What can hang from each mark
j_749: j_260
j_930: j_260 j_543
j_495: j_260 j_543
j_422: j_260 j_543 j_673
j_419: j_260 j_543
j_271: j_930
j_543: j_419 j_422 j_429 j_495 j_749 j_930
j_260: j_400 j_419 j_495 j_930
j_673: j_422 j_967
j_967: j_543
j_429: j_260 j_543

Every row comes from one small tree of marks. Brackets hold a mark, then the marks that hang from it, in the order of their numbers. Every link used is in the known rows. Which tree was each row made from?
Known rows
{j_543 j_429 {j_495 j_260} j_749 j_930}: [ -7 -17   6  58 -16  17   9   2 -14 -22  10  -6  -8  27  15  10  -8 -26
  -9  12  -8  12  -8  -8  -4  15   4 -22 -29  32  -1  -3 -13 -18  38 -20
 -24  28   0 -36   6   3  16   1  23 -13]
{j_673 {j_422 {j_543 j_429}} j_967}: [ 11 -17  15   8  16  17  12  -2 -18  18  27   8   3 -17  -8  14   6   3
   1 -13  -7 -27  18 -16  -6   9  34 -13 -49  -4  -4   2  37  10 -15   7
   1 -29  -3 -39  10 -30  13  -5  14  21]
{j_271 {j_930 {j_260 j_419} j_543}}: [  6  13   5   0 -18  14  -7  -2 -15  -5 -15 -15 -14   4 -24 -12   3  -1
  -4   3 -11  -3  -8  24  10  -5 -14  12   9  23  11  -1  24  46   2   6
  -5  18  10   5  19 -12  -3   8  12  -8]
{j_495 {j_260 j_419} j_543}: [  1   2  19  -4 -13  28   4  -2 -30 -15   0  -9   2   9  13  -4   8 -28
   0 -21 -10  21 -16  -3  19  -4  28 -26  16  43   8 -10 -12 -13  24  -9
   4  29  -1  -4   3  -3   5 -21  27  -3]
{j_930 {j_260 {j_419 j_543} j_495}}: [ 10   2   7   4 -14  18 -21  -4 -12  -8  -6 -10   8   5 -11  -3   2 -17
  11   2 -28  14 -17  -1   9   3   4  -2  -1  53  10 -12  19  32  16  14
  14  22   4   3   4   1  -3  -8  -6  10]
{j_543 j_422 {j_495 {j_260 j_400}} j_930}: [  2 -31  -5  35   3  -6   4  -9  -4   1   3   6  -9  13  26  16  -1  19
 -19  11  11   8   8  -2 -28  20  17 -35 -18  28 -13  -6 -11  -1  18   4
 -22  24  12 -19  -2  11   7   1  30  -4]
{j_543 j_422 j_429 {j_930 {j_260 j_419 j_495}}}: [  0 -22 -12  29 -10  20  -5   0  -4 -13   9  -3   0   0 -13   5  -3 -15
  21  11  -8   0  40 -35 -25   6  -8  -8 -20  42  -1   0  14  29  21  34
 -16  31  18 -11   0  -5 -23  10  10  10]
{j_419 {j_260 j_400 {j_495 {j_543 j_429 j_749}} j_930}}: [  4  -2  14  36 -10   3  -8  -5 -16 -21   4 -15  -6  17 -11  13  -2 -16
  26  -1  -8  29 -19 -11  17   9 -25 -14 -13  52   7  -4 -14  16  33   0
  13  20  -2   1   0  -3   4  -9 -15 -21]
{j_271 {j_930 {j_543 {j_419 j_260} j_429 j_495 j_749}}}: [  9   2   6  12 -20  12   1   1 -13 -26  -6 -18 -23  10 -11   5  -3  -9
   2   9  -2   0 -19  33  10   1 -25  -3  -9  10   9  -1   8  34   9 -15
 -16  27   6  -8  24  -4  -3  13  18 -10]
{j_422 j_543}: [ 12  -8  -3   4  -1  25  -2  -1   0   6   0 -14   6  -1  -7   8  -9 -17
  -6  -3 -12  -3 -13   9   6  12  12  -5 -11  -3   8   1   8   0  -3  -6
   6 -10   0   3 -28  -4  -7 -18  20 -11]
{j_673 j_967}: [ -1  -2   9   3  12  -4   8   0 -12  11  14   5  -1 -11  -4   1  13  11
  -5  -8   4 -13   6 -11  -3   1  14  -2 -17  -1  -1  -6  14   4  -9   4
  -6 -17  -2 -19   9 -14  15   2   0   7]
{j_543 j_422 j_429 j_495 {j_749 {j_260 j_400 j_419}}}: [ -3 -39   0  27 -15  17   9  -3  -5 -15  15   1  -4  22 -14  21 -11   0
   0  18   5  15   3   0  16  26  11 -62 -26  55 -21  -4  -7  -8  16 -23
 -13  27  -6 -23  15  14 -19  -1  24   9]
{j_495 {j_260 j_400 j_930} {j_543 j_422}}: [ -8 -15  13  13   2  10   5  -6 -27  -7   4  -1  -9  16   3  19   7   8
   9 -15   5  20   2 -10  -4   6  33 -34   7  38  -4  -1 -20  -9  28  -6
  -9  28   3   2   0  -4  -3 -20  17 -19]
{j_495 {j_543 j_429}}: [ -2   1  11  -1  -5  20   4   8 -11 -11  10 -19  -7   4  -7  10   3 -30
  14 -12  -3   3   6  -9   7  -3  -1 -10   9   7   4   6  -5  -1  18  -4
  -1  20   0   9   8  -6 -10 -14   1  -3]
{j_260 j_419 {j_930 {j_543 j_495}}}: [ 21  20  -1   2  -5   6   1  -3  -9  -6  -7 -15  -5  -6 -12  -8 -20   3
  -3   5  -3   3  -4  11  40 -16  -3  29  -3  50  23  -3 -11  15  19 -23
  -4  29  -2  -2   7 -11  10   2  22  -1]
{j_967 {j_543 j_429}}: [  7  -3 -19   4  -4  30   3   3  -4   0  14 -17   6  -1 -11   8  -5 -25
  19   2  -4  -4   5   0  -5   1   9  -6 -15  -5   2   7   8  -5   0  -2
  -6 -12  -1  -7 -14  -4  -7  -4  12  -5]
{j_429 {j_260 j_495 j_930}}: [ -3  10  -1  31   4  -3 -10  -7  -5 -14  -7 -11  -5  -1 -10  -2  -4   7
  26   9 -19  13  -8 -10  21  10   5   9 -17  33   6 -12  10 -25  14  15
   4   4   8  17  -6  -5   4  -2 -13  15]
{j_967 j_543}: [ 11   1 -18  -1   1  19   2  -1  -3   6   8 -15   3  -3  -3   4  -6 -12
   2   0  -2  -4 -11   8   0   2  14  -3 -12  -6   5   3   8  -7  -5  -7
  -4 -17  -2  -2 -17   0  -1  -8  11  -6]
{j_429 {j_543 {j_422 j_673} {j_495 j_260} j_749}}: [ -3 -34   3 -11   2  23 -14   0  -4   3   6   1  12  13 -13  12  -3   3
 -13  14  24   9 -21   7  12  31  31 -34 -23  30   3  -6  -6 -13   0 -23
 -24  -3  -3  -5  17   7  17   9  19  13]
{j_260 j_400 j_495}: [  8  -2   7   8  -9 -16 -13   0   3   3   1   2  -4  15  -4   7 -15 -10
  11   8 -14  14 -10   2   1  14  10 -39  -9  35  -5  -7 -10  -5   6  18
  49   2  -5  -1  -2  12  14  -4 -25  -1]
{j_422 j_260 {j_543 j_429 j_749 j_930}}: [ 10 -14  -1  41 -17  39   2   9 -11 -10   7 -10   5  15 -11  11 -12 -40
   2   0 -13   5 -14   3   2  21 -15 -16 -27  12   5  -3 -14  -4  19  -2
 -12   1   4 -18 -28 -15  22 -16  11 -34]
{j_422 {j_260 j_419} {j_543 j_749 j_930} j_673}: [ 16 -15   1  27 -13  36   6  17 -20   4   7   0   7  -1 -14   4 -16 -36
 -31  -7 -16   9 -22  -2  19  18  -9 -17 -36  45  14 -14  -7 -14  15  -6
   7  -4   1 -16 -25 -14  58  -8  14 -27]
{j_749 {j_260 j_400 j_419 j_495 {j_930 {j_543 j_429}}}}: [  6   5   2  15 -14  10 -10   2 -14 -12  -7  -9   5  11  -8  -1 -13 -14
  22   6 -23  22  -2  -9  35   0  11 -26  -1  69  -4 -11  -9 -27  28   7
  31  22  -1 -12   5  -9   4   3   2  -2]
{j_967 {j_543 j_419 j_429 j_495 j_749 {j_930 j_260}}}: [ 18 -12 -18  34 -17  32   7   0 -13 -30  11 -27  -7   8  15  12 -15 -23
   3  13 -18   4 -16   8 -17  13  -5  -1 -34   8   5  -7  16   2  25 -20
 -31  14   3 -28  -8   4  -9  -4  31  -4]
{j_495 {j_260 j_419} {j_543 j_930}}: [  5   4  15  11 -13  27   5   0 -30 -17  -1 -12   0   8  24  -5   4 -31
  -7 -19 -15  20 -11 -14   8  -7  20 -14  13  43  12 -10 -12 -17  34  -2
  -1  36   4  -9   0  -6  11 -17  30  -8]
{j_495 {j_543 j_419 j_429 {j_749 {j_260 j_400}} j_930}}: [  6  -7  10  19 -21  24   9  10 -22 -41   9 -23 -11  12  17  16  -6 -32
   7  -6 -21  18  -8 -17  -2   3  -9 -17  -1  17  -2  -5  -5 -20  42 -13
  -6  39   0 -13  14  -3 -14 -10  16  -6]
{j_967 {j_543 j_429 {j_495 j_260} j_749 j_930}}: [  7 -11 -14  40 -10  32   8   0 -13  -9  15 -20  -2  16   7  11 -12 -29
  -4   9  -7   5 -17   3  -3  13  16 -18 -33  16   5   1  -1 -20  22 -20
 -22   3  -2 -27 -13   3  10  -8  27 -15]
{j_543 {j_422 {j_260 j_400 j_930}} j_429 j_495}: [ -1 -28  -5  31   1   2   5   1  -2  -8  10   8  -9  12 -12  25  -5  13
  20  14  19   3  27  10 -12  21 -10 -38 -22  31 -18   0 -21  13  12   0
 -27  21   9 -14   1   1   6   2   7  -8]
{j_543 j_422 j_749}: [ -4 -26  -3   4  -1   3   6  -6   2   0  13   7  -9   7 -22  14  -8  17
 -13   7  19  -1  -5  -4   6  13  13 -24 -21  14  -3   5  -3  12  -4 -15
 -20   8  -6   2   7  11 -18  -3   6   4]
{j_271 {j_930 j_543}}: [  5  13   3  -3  -8   3  -3   2  -6   1 -10 -12 -18   2 -19  -3  -1   0
  -6   2   2  -9  -8  26  10  -6 -10   5   5   0  11   6   9  25  -6   1
  -2  10   7   7  16  -9   4  11   6 -13]
{j_271 {j_930 {j_543 j_422 {j_495 j_260} j_749}}}: [  2  -5   6   9  -8   5   0  -3  -9  -2  -6  -8 -25  13 -18   6  -2   9
 -16   7  12  -6 -18  34  14   6   6 -19  -9  16   6   3   4  24  -3 -14
 -17  19   5  -1  20   0   3   7  18 -11]
{j_260 j_400 {j_419 {j_543 j_422}} j_495}: [ 30  -4   5 -10 -16   4 -20  -5  -1   2   5  -2  12   6 -17  16 -17 -16
   9   6 -25  24 -15   0  14   4  17 -39  -3  71   6  -9 -10  22  10  15
  57  29  -5   6   6  16   8  -8  -8  10]
{j_930 {j_260 j_400 j_419 {j_495 {j_543 j_429}}}}: [  5  -2  14   8 -22  13 -13  -2 -16 -11  -1 -12   0  13 -13  -3  -5 -23
  17   0 -29  21  -5  -6   4  11   0 -23   3  62  -2 -11  11  25  24  18
  29  21   1   1   5   1  -6 -13  -8   5]
{j_543 j_419 j_429 j_930}: [ 12  -5 -11  21 -15  15   6   9  -7 -42   5  -8  -1  -7  27   6  -6 -24
  25   7 -22   4  27 -21 -37  -9 -26  17 -11  -7   1  -7   4   1  29  13
 -17  34  15 -27   4  -7 -14  18  21   4]
{j_495 j_260 {j_543 j_749}}: [-11  -7  23   9 -10  24   6  -1 -29 -14   5  -9  -8  22   7   7   9 -22
  -7 -18  -3  19 -31  -1  17   7  32 -33   4  28   4  -4 -15 -19  26 -22
  -8  22  -7  -3   8   0   5 -24  15 -13]

Write each row's tree
[  3  -1   4   2 -16  28 -11  -3 -14  -7  -3  -9  14   2 -13   0  10 -12
  12   0 -26  14  -1  -7  -3  -1  -5  11   8  36   2  -6  20  39  18   7
  -4  21   6   1  10  -7 -12  -5   7   5]	{j_930 {j_260 {j_419 {j_543 j_429}}}}
[  5  -1   5  24  -3   2   3  -7 -14 -12  -6  -1  -3  10  19  -2  -5   5
  -7   3  -2  11 -13  17  16   5  16 -13  -9  41   5 -12 -12 -14  18 -22
 -12  20   0 -21  -4   4  18  -6  26  -2]	{j_543 {j_495 {j_260 j_419 j_930}}}
[  6  -1   9  -8 -10  22   6   9 -15 -32   7 -20  -9  -1   9  12   1 -29
  22 -11 -11   6   4  -4  -3  -5  -7  -7   7   2   4  -3  -1   1  22  -7
  -6  32   3   0  11  -4 -20 -10  13   5]	{j_495 {j_543 j_419 j_429}}
[ 10 -18  -1 -16 -12  19  -6  -2  -5 -15   4 -12  -5   1 -13  16   4 -14
  31   6   3   8  11  -4  -7   2 -10 -13  -9  21  -7  -3  -3  52  14  15
  -7  30  10   4  27  -5 -27  18  16   9]	{j_930 {j_543 {j_419 {j_260 j_400 j_495}} j_422 j_429}}
[  4 -21   2  16 -13  28  10   7 -18 -39  12 -19 -14   6  10  20  -4 -21
   7  -5  -6   9   2 -21  -5   5  -3 -22  -8  16  -1  -2  -1 -11  34 -10
 -26  44   5  -9  14  -1 -30  -7  24   3]	{j_495 {j_543 j_419 j_422 j_429 {j_749 j_260} j_930}}
[ 14   7   8  23  -8  -7  -7   5 -13 -29   4 -14 -16  11  -3  18 -23 -13
  34   1 -20  17  -1  -4   7   1   0 -19 -10  48   9  -5 -17 -11  35   2
  30  32  -2  -3  -3   0   4 -10 -16 -10]	{j_260 j_400 {j_495 {j_543 j_419 j_429}} j_930}
[  4 -22   9   9  -9  14   6  -3 -27 -26   3  -4  -9  11  33  19   7  -6
   3 -13  -8  24   1 -13 -31   7  23 -37   7  23  -9 -12 -13  -5  34   6
  -9  41  10 -10   6   3 -10 -12  33  -8]	{j_495 {j_260 j_400} {j_543 j_419 j_422 j_930}}
[  0   2   2  20  -3  13  -3  -6 -13 -13  -3 -14   1   2 -11   4  12  -4
  23  -1   5  14  -2 -10  12  -4 -32  24  -6  23   8   1  -5  35  23  -1
 -21  14   7   3   7 -17  -4   8   5 -17]	{j_419 {j_260 {j_930 {j_543 j_429}}}}
[ 19  -5   4  29  -2  18 -14  -6 -11  -8  -2 -21  12   7  15  25  19 -12
  -4   0 -12  24 -33  -2  -6   3 -30  13  -4  21   9  -4  -3  40  31  -4
 -16  31  11   2  10   0  12  -4  10 -15]	{j_419 j_260 {j_543 j_495 j_930}}
[ -1 -19   2  16 -27  22   8   6 -15 -47   6  -3   0  16   9  14  -7 -19
  25   9 -24  23  -3  -9  -5   9  -7 -30 -13  17 -19 -13   0 -20  28 -15
  -5  25  -5 -30  17   3 -23   6  16   2]	{j_543 j_419 j_429 {j_749 {j_260 j_400}}}
[ -8  -1   8  14  -4   5  -1  -6 -20   0  -6   4   2  18   2   6   5   7
  11  -3  -5  20  -2  -2  -2   0  25 -11   3  31  -5  -5 -19  -4  25  -2
   1  11   1  -9   4 -10  15   0  13 -22]	{j_495 {j_260 j_400 {j_930 j_543}}}
[ 21 -24 -25  26  -9  27  11  -1  -5 -25  19 -20 -10   2   9  21 -20 -12
   1  15  -1  -3  -4   5 -17  13   4 -16 -41   5   3  -2   7   0  14 -20
 -35  17   3 -25  -8  10 -17  -1  37   3]	{j_967 {j_543 j_419 j_422 j_429 j_495 j_749 j_930}}
[ 16  -7  11  -6 -18   8   0  -5  -9 -17  -4 -20 -13  13   4  10  -5  -6
  -8   8   0  15 -36  24  15  10 -12  -5 -11  21   0  -9  -8  38  20 -26
  -9  25  -3  -3  31   3  -2   6  22  -1]	{j_930 {j_543 {j_419 {j_260 j_400}} j_495 j_749}}
[-19 -31  -4  32   1  16   5   4  -7  -9  21   5  -8   3 -47  21  -6   0
  20  12   2   8  18 -34  13  21  12 -26 -47  49  -4  -1   9 -11  14   4
 -14  11   3   6  12  -1  -5  11  -8  15]	{j_543 {j_422 j_673} {j_429 {j_260 j_495 j_930}} j_749}
[ -5 -31   0  13   8   0   3 -11  -4   1   2   9  -7  10  13  14   4  21
  -9   7  20   2   1  14  -7  20  29 -42 -16  24 -12  -6  -7   1   1  -8
 -27  15   7 -11   1  13  -4  -3  28   8]	{j_543 j_422 {j_495 j_260}}
[ -5  -8   6  10 -19  13  -4  -1 -12  -3  -3  -9 -20  17 -40   7   3   6
   4   9  -2   0   2  16  -6   9 -10 -12  -3  21  -4   7  18  53   5   6
 -10  17   7   5  26  -8 -14   9   4 -15]	{j_271 {j_930 {j_260 j_400} {j_543 j_422 j_429 j_749}}}
[  4   6   5  15 -20   3  -5  -3 -14 -11 -12  -3 -10   7 -14  -8   0   8
  -2   5 -18   7  -3  20  -7   3 -18  -3   8  25   2  -5  23  30   1   9
   7  11   7  -4   5  -3   0   2   5 -12]	{j_271 {j_930 {j_260 j_400 j_419}}}
[ 12 -22  23  18  15  11  13  -8 -23  17  23   9  -3  -6   4  14   2  13
 -22 -11  -3 -21 -11   1   5  19  48 -27 -57   9  -3  -5  31   0 -11 -14
  -5 -27  -9 -46  11 -21  25 -13  23  18]	{j_673 {j_422 {j_543 {j_495 j_260} j_749}} j_967}
[  8 -25 -17  10   5  18   9  -1  -4  10  19 -10  -9   2 -14  20 -14   3
 -23   8  15  -5 -19  13   8  20  24 -31 -40  16   2   1   7  -7  -5 -27
 -19 -11  -7  -6  -8  13   7  -6  19  -1]	{j_967 {j_543 {j_422 j_673} j_495 j_749}}
[  3  -2   5 -18 -14  19  -9  -2 -14 -11 -13 -18  -7   2  -3  -2  10  -2
  11   3 -13   4  -7   8 -10   1  -5  20   6   9  -3  -9  19  52  18   6
 -19  21  10   7  26 -12 -21   8  15   7]	{j_930 j_260 {j_543 j_419}}
[  6 -13  -8   1  16  10  10  -3 -12  17  23  -2   0 -15 -12   9   8  13
  -4  -6  11 -19   6  -9  -8   6  28 -12 -29  -4  -1  -2  21   6 -17   3
 -17 -25  -1 -17  -2 -11   5  -3  12   7]	{j_673 {j_967 {j_543 j_422}}}
[ 21 -13  -4   5  -9  30  -2  -5  -8 -21  -4 -18   7  -5  12  10  -4 -19
   7  -4 -18   8 -21  11  -3  11  -8   0 -15  -3   8 -10  12  15   5  -7
  -5   3   6  -5 -25  -4 -18 -12  32  -8]	{j_422 {j_543 {j_419 j_260}}}
[ 24  16   2  19 -13 -13 -10  -4  -6 -12  -2  -1  -2   4 -12  -3 -33  -2
  16   9 -23  20  -4  -1  29  -3   3 -11 -11  79  16 -11 -17  -6  21   4
  48  22  -7  -8 -11   3  19  -5 -11  -4]	{j_260 j_400 j_419 j_495 j_930}
[  9  -5  -4  22 -14  16  -3   1 -14 -52   1  -9   0  -3  12   9   0 -22
  51   6 -16  16  10 -10  -9  -4 -32   5 -18  20   5 -12   2  16  28   7
 -13  32  11 -20   3  -6 -19  14   8   3]	{j_543 {j_419 {j_260 j_495 j_930}} j_429}
[  0 -19  -5  15   8  20   8   0 -16   6  28  -4  -1  -4 -20  12   4  -4
   6  -2   4 -13   1 -16   5  13  33 -33 -40  16  -4  -3  19  -9  -7   0
 -12 -19  -5 -27   2 -11   2  -3   8   8]	{j_673 {j_967 {j_543 j_422 j_429 {j_749 {j_260 j_495}}}}}
[ 19  -7 -16  20  -8  22   8  -3 -14 -28   4 -23  -8   7  18  12 -19  -4
  -4  10  -9   6 -37  25  13  11  13 -14 -29  10   3 -11   6 -30  14 -39
 -24   5  -6 -24 -12   8  -4 -10  31  -3]	{j_967 {j_543 j_419 j_495 {j_749 {j_260 j_930}}}}
[ 11  -8  10  12  -9  26 -13  -7 -13  -9   4 -15  17  12 -11  25  20 -14
   3  -4 -10  29 -44  -4  11   3 -20   5  -4  22   8   0  -3  44  22 -15
  -9  21  -2   9  17   0   0  -8  -1 -16]	{j_419 j_260 {j_543 j_749}}
[  5   8   2  29   0  -6 -10   6 -10 -13  -6   6  -6   8  -4  -1  -9  -4
  19   2   2   4  -9  12  17   6 -12 -11 -14  32   6 -10 -24 -13  13   9
  -1   6   5  -8 -15  -9  38  -4 -24 -19]	{j_422 {j_260 j_495 j_930}}
[ 22  14  13  22 -21   2  -5   2 -16 -23   8 -15  -9  13 -23   6 -35 -24
  18   2 -25  25 -11  -7  40  -2   3 -23 -11  89  21  -6 -22  -8  37 -10
  46  37 -13  -4  -1   2  12 -17 -11  -8]	{j_260 j_400 j_419 {j_495 {j_543 j_429 j_749}} j_930}
[ 15 -15 -27  27  -3  31   6  -5  -3  -4  14 -23   0  -5  -3  12 -10 -11
   8  13  -4   0  10  -5 -10  14   8 -10 -31  19   0  -2  13  -4   8   4
 -24   6  11  -6 -14   2 -10  -3  33  11]	{j_967 {j_543 j_422 {j_429 {j_260 j_419}} j_495 j_930}}
[  6  -9  21   9  17  -6  11   0 -23  14  19  25  -2 -14   4   4  14  22
  -3 -14   7 -21  12  -6  -7   6  18 -16 -40   1 -13  -7  19   8 -14  14
  -8 -26  -1 -42  24 -29  41   3  -7  18]	{j_673 {j_422 j_260} j_967}
[ -7 -10   4   8   3  22   4   1 -11 -13  11 -18 -10  -1 -19  17   6  -7
  23  -7   3   5  17 -19   5   5   4 -10  -1  18   0   5   1   1  17   3
 -19  24   8  21   8  -8 -25 -13   8   8]	{j_495 {j_543 j_422 {j_429 {j_260 j_930}}}}
[ 11 -13   6 -12  -3  13   4   4 -15 -25   4  -9 -14  -3  11  16   2  -3
   8 -12   7   5  -3   7  -6   4  -3 -22   4   5  -2  -7  -9   9  11  -3
 -20  31   8   7   6   0 -14 -14  14   3]	{j_495 {j_543 j_419 {j_422 j_260}}}
[ 24  -2  12  -9 -18  -1  -9  -3  -6  -5   6  -8  -5   7 -11   5 -23 -21
   5  -1 -16  20 -10  -1  23   7  14 -49  -1  73   6 -10 -13   6  12  12
  55  28  -7   7   2  14   2 -16  -5  11]	{j_260 j_400 j_419 {j_495 {j_543 j_422}}}
[  9  -7   3  44  -7  -6   7  -1  -2 -11   4 -11 -16  16  16   6 -19  -2
 -37  14  -1   3 -27   7   7  15  -8  -3 -26  19   8  -3  -9 -11  24 -29
 -17  18  -5 -19   3  11  20  -4  12  -8]	{j_543 j_495 j_749 j_930}
